Each row was made from one walk, in order. Every step used is in the known rows, and no mark comes twice. Write each row's walk.
Known rows:
tola -> nuzon -> dudef -> vefe -> lofu -> foner: [  3  24 -20  -2   3   3 -15 -12   2 -24  13  -7  -4 -20 -32   8   3 -12
  10 -11  27  14  18  18]
notelos -> tola -> nuzon -> dudef: [  2  15 -19   1  14  -3 -15 -14   6 -22  24   1  -3   9 -12  12  -5  -7
   7  16  15   5   7   8]
notelos -> nazegi -> rokir -> dudef: [ -4   9  20   7  13  -2  -4 -13   3  -2 -11   8   2  -7   4  10  -5  -6
 -19  -4   4   8  58  21]
tola -> notelos -> nazegi: [-18  19  25   7   7   5 -18 -22  21   8  -1  10   3  -8 -10   7  -3  -1
 -10 -21  33   7  21  15]
notelos -> tola -> nuzon -> dudef -> vefe: [ -3  22 -23   5   8   8  -8 -16  -1 -27  18   8   0   2 -12  13   1 -17
  13   1   8   8  20  15]
nazegi -> rokir: [ -3  10  19   6   9  -5  10  -6   1  11  -3  12   5  -8   4   7   2 -14
 -16   9  -7   8  28   9]
tola -> nuzon -> dudef -> vefe: [  0  26 -27   0   6   7  -7 -16   0 -16  20   1   1   3 -22  10   3 -20
   2 -15   0   9  22  16]
nazegi -> rokir -> dudef -> vefe -> lofu: [-14  13  18  12  11  10  16 -19  -4  -8  -8   9   2 -20 -19   5  -4 -13
 -15   7  14  20  73  21]
valo -> rokir: [ -4   3   4   9   7 -11  -3 -23  12   7   1  14   2  -3   1   8  -9 -19
 -22  13  -7   5  20   5]
notelos -> nazegi -> rokir -> dudef -> vefe: [ -9  15  17  11   8   9   4 -14  -5  -7 -17  14   4 -15   4  12   2 -17
 -12 -18  -3  11  70  27]
rokir -> dudef: [-14  10   0   7  15  -4  -6 -12  10   3   2  -1  -1  -6 -15   6  -5  -7
 -19  14  -4  14  32   7]
tola -> notelos -> nazegi -> rokir -> dudef -> nuzon: [ -5  22  33   9   0  -7  -9 -23  19 -19  -3   2  -1   1   1  12 -14 -15
 -18  -7  17   5  65  23]
tola -> notelos -> nazegi -> rokir -> dudef -> vefe: [-10  19  31  13   2  11  -1 -27   4  -6  -8  19  12 -17  -7  12  -6 -14
 -17 -26  10  12  82  31]
vefe -> lofu: [-24  11  11   5  12   5   0 -14  12   7  -1   0  -5 -11 -21   0  -1  -1
  -9  12  33  15  13   4]
notelos -> nazegi: [-17  13  10   4  12   4 -12 -12  13   8  -9   6  -3  -6   2   6   4  -4
  -4 -13  18   6  12   9]
rokir -> dudef -> vefe -> tola -> notelos -> nazegi: [-24  10  23  12   1  10 -17 -34  13  -1   0   0   0  -4 -13   9   1  -7
  -8 -19  38  19  67  27]
valo -> rokir -> dudef -> nuzon: [ -3   9  -3  10   5 -21  -5 -24  19 -21   3  -1  -8   8   3  10 -19 -31
 -24  24 -10   7  42   8]
nuzon -> dudef -> vefe -> tola -> notelos: [ -7  15  -2   5   1   9  -5 -37  11  -8  15   2   7   6 -12  11   4 -16
   1 -13  36  12  44  20]
nuzon -> dudef -> vefe -> lofu: [-13  19 -14   3  11  17   7 -27   4 -19   4   5   0  -9 -16   6   1 -12
   4  -9  34  12  33  16]
notelos -> tola -> rokir -> dudef: [ -7   4   0  17   4   2   8 -18  -3 -13   3  -1   4 -10   0   9 -14  -3
  -2  30   0  11  51   6]
dudef -> nuzon: [-14  21   4   5   3  -7  -2  -5  17  -7  -1  -5 -10   4   3   6  -1 -22
  -7  12   3   6   6  -2]
notelos -> tola -> nuzon -> dudef -> vefe -> lofu -> foner: [  3  18 -14   3   6   5 -17 -10   1 -35  10   0  -4 -21 -21  10   1  -9
  19   6  37  14  16  18]
tola -> notelos -> nazegi -> rokir -> dudef: [ -5  14  35  11   7   0  -9 -26  11  -1  -4  11   7  -9  -7  11 -11  -2
 -24 -12  18   9  68  26]

Which walk is each row?
[ -9  11  39  10  -4 -10 -13 -29  18 -15   0  -8  -7  14   4  12  -8 -14
 -15   2  40   9  70  23]	vefe -> tola -> notelos -> nazegi -> rokir -> dudef -> nuzon
[ -9   2   5  10  -6   1   9 -21  -1   9   7 -13   1   3   1   5   3  -6
  -2  15  19  11  35   2]	vefe -> tola -> rokir
[  1  14  18   5   0  12  -2 -39   4 -13   1  10   9   5   7  15   6 -13
   1 -31  42   6  69  32]	nuzon -> dudef -> vefe -> tola -> notelos -> nazegi -> rokir
[-18  14   2   8  -3   4 -11 -13   0  10  15  -7  -8   4 -25   5  13 -17
   0   1  13  19  22  11]	dudef -> vefe -> tola -> nuzon
[  0  13 -19  -2   7  -7 -19 -22   5  -6  29 -16  -8  22 -19   9   5  -8
  -1   9  25  10  14   9]	vefe -> tola -> nuzon -> dudef
[-20   7  30   8   3   1 -23 -29  20  13   2  -1  -1   3  -6   7   4   2
  -7 -12  52  11  29  15]	vefe -> tola -> notelos -> nazegi
[-19   5   1  10   7   3  -2 -19   2   2   0  -5  -4  -3  -9   7   7 -15
  -8   8  10  22  52  16]	rokir -> dudef -> vefe -> tola
[ -6  11 -16   2   7   8   1 -25   2 -10   8  -2   0   7   1  10  12 -19
   5  -5  22  13  35  14]	nuzon -> dudef -> vefe -> tola
[-21  10  15  15   0   6  -7 -32  10   4   9  -1   3  -4 -23   8   0 -10
 -14   0  24  22  64  21]	rokir -> dudef -> vefe -> tola -> notelos
[-13   5  22  11   7   6   0 -20  -5  -2 -12   2  -1  -4   8  11   9 -14
  -8  -9  18  15  76  29]	notelos -> nazegi -> rokir -> dudef -> vefe -> tola
[-10  -4   0  15   2  -5  -4 -33   4  -3   2   4  -1   1  -2  10  -4 -26
 -20  15   2  18  64  16]	valo -> rokir -> dudef -> vefe -> tola
[ -9   8  31  14  -3   2   6 -30   2   4   4   7   8  -5 -11  10   0 -15
 -19   4  14  21  82  26]	nazegi -> rokir -> dudef -> vefe -> tola -> notelos
[ -8   3  42  10   6  -4 -13 -32  11   3   1   1   3   3  -4  11  -3  -1
 -19  -3  35  13  73  26]	vefe -> tola -> notelos -> nazegi -> rokir -> dudef
[ -2   2   3  12   4  -7  -8 -22   6 -18  -9   7   1 -34 -14   7 -11 -19
 -14  10  12  18  54  20]	valo -> rokir -> dudef -> vefe -> lofu -> foner
[-17  11  -4   9   2   0 -14 -17  -1   0  17 -12  -9   5 -31   7   4 -15
  -7   8   9  23  46  16]	rokir -> dudef -> vefe -> tola -> nuzon
[ -9  17  -9  15  -3  13  17 -20  -8  -9   0  -1   8 -17 -10   7  -5 -17
  -6  -1 -15  14  67  12]	tola -> rokir -> dudef -> vefe
[ -5  12   0  13  -5   9   9 -15  -6 -18  -8  -9   3 -40 -19   4  -6  -9
   0   3  14  20  63  16]	tola -> rokir -> dudef -> vefe -> lofu -> foner
[ -8  -1   2  13  -4  -2   5 -25  -1   0   9 -19   0   4  -5   7  -4  -5
  -9  21  12  16  59   7]	vefe -> tola -> rokir -> dudef
[-14  11  41  13  -4   9  -1 -29   5   8  -7  13   7  -6   2  11   9 -13
  -7 -24  35  13  63  27]	dudef -> vefe -> tola -> notelos -> nazegi -> rokir
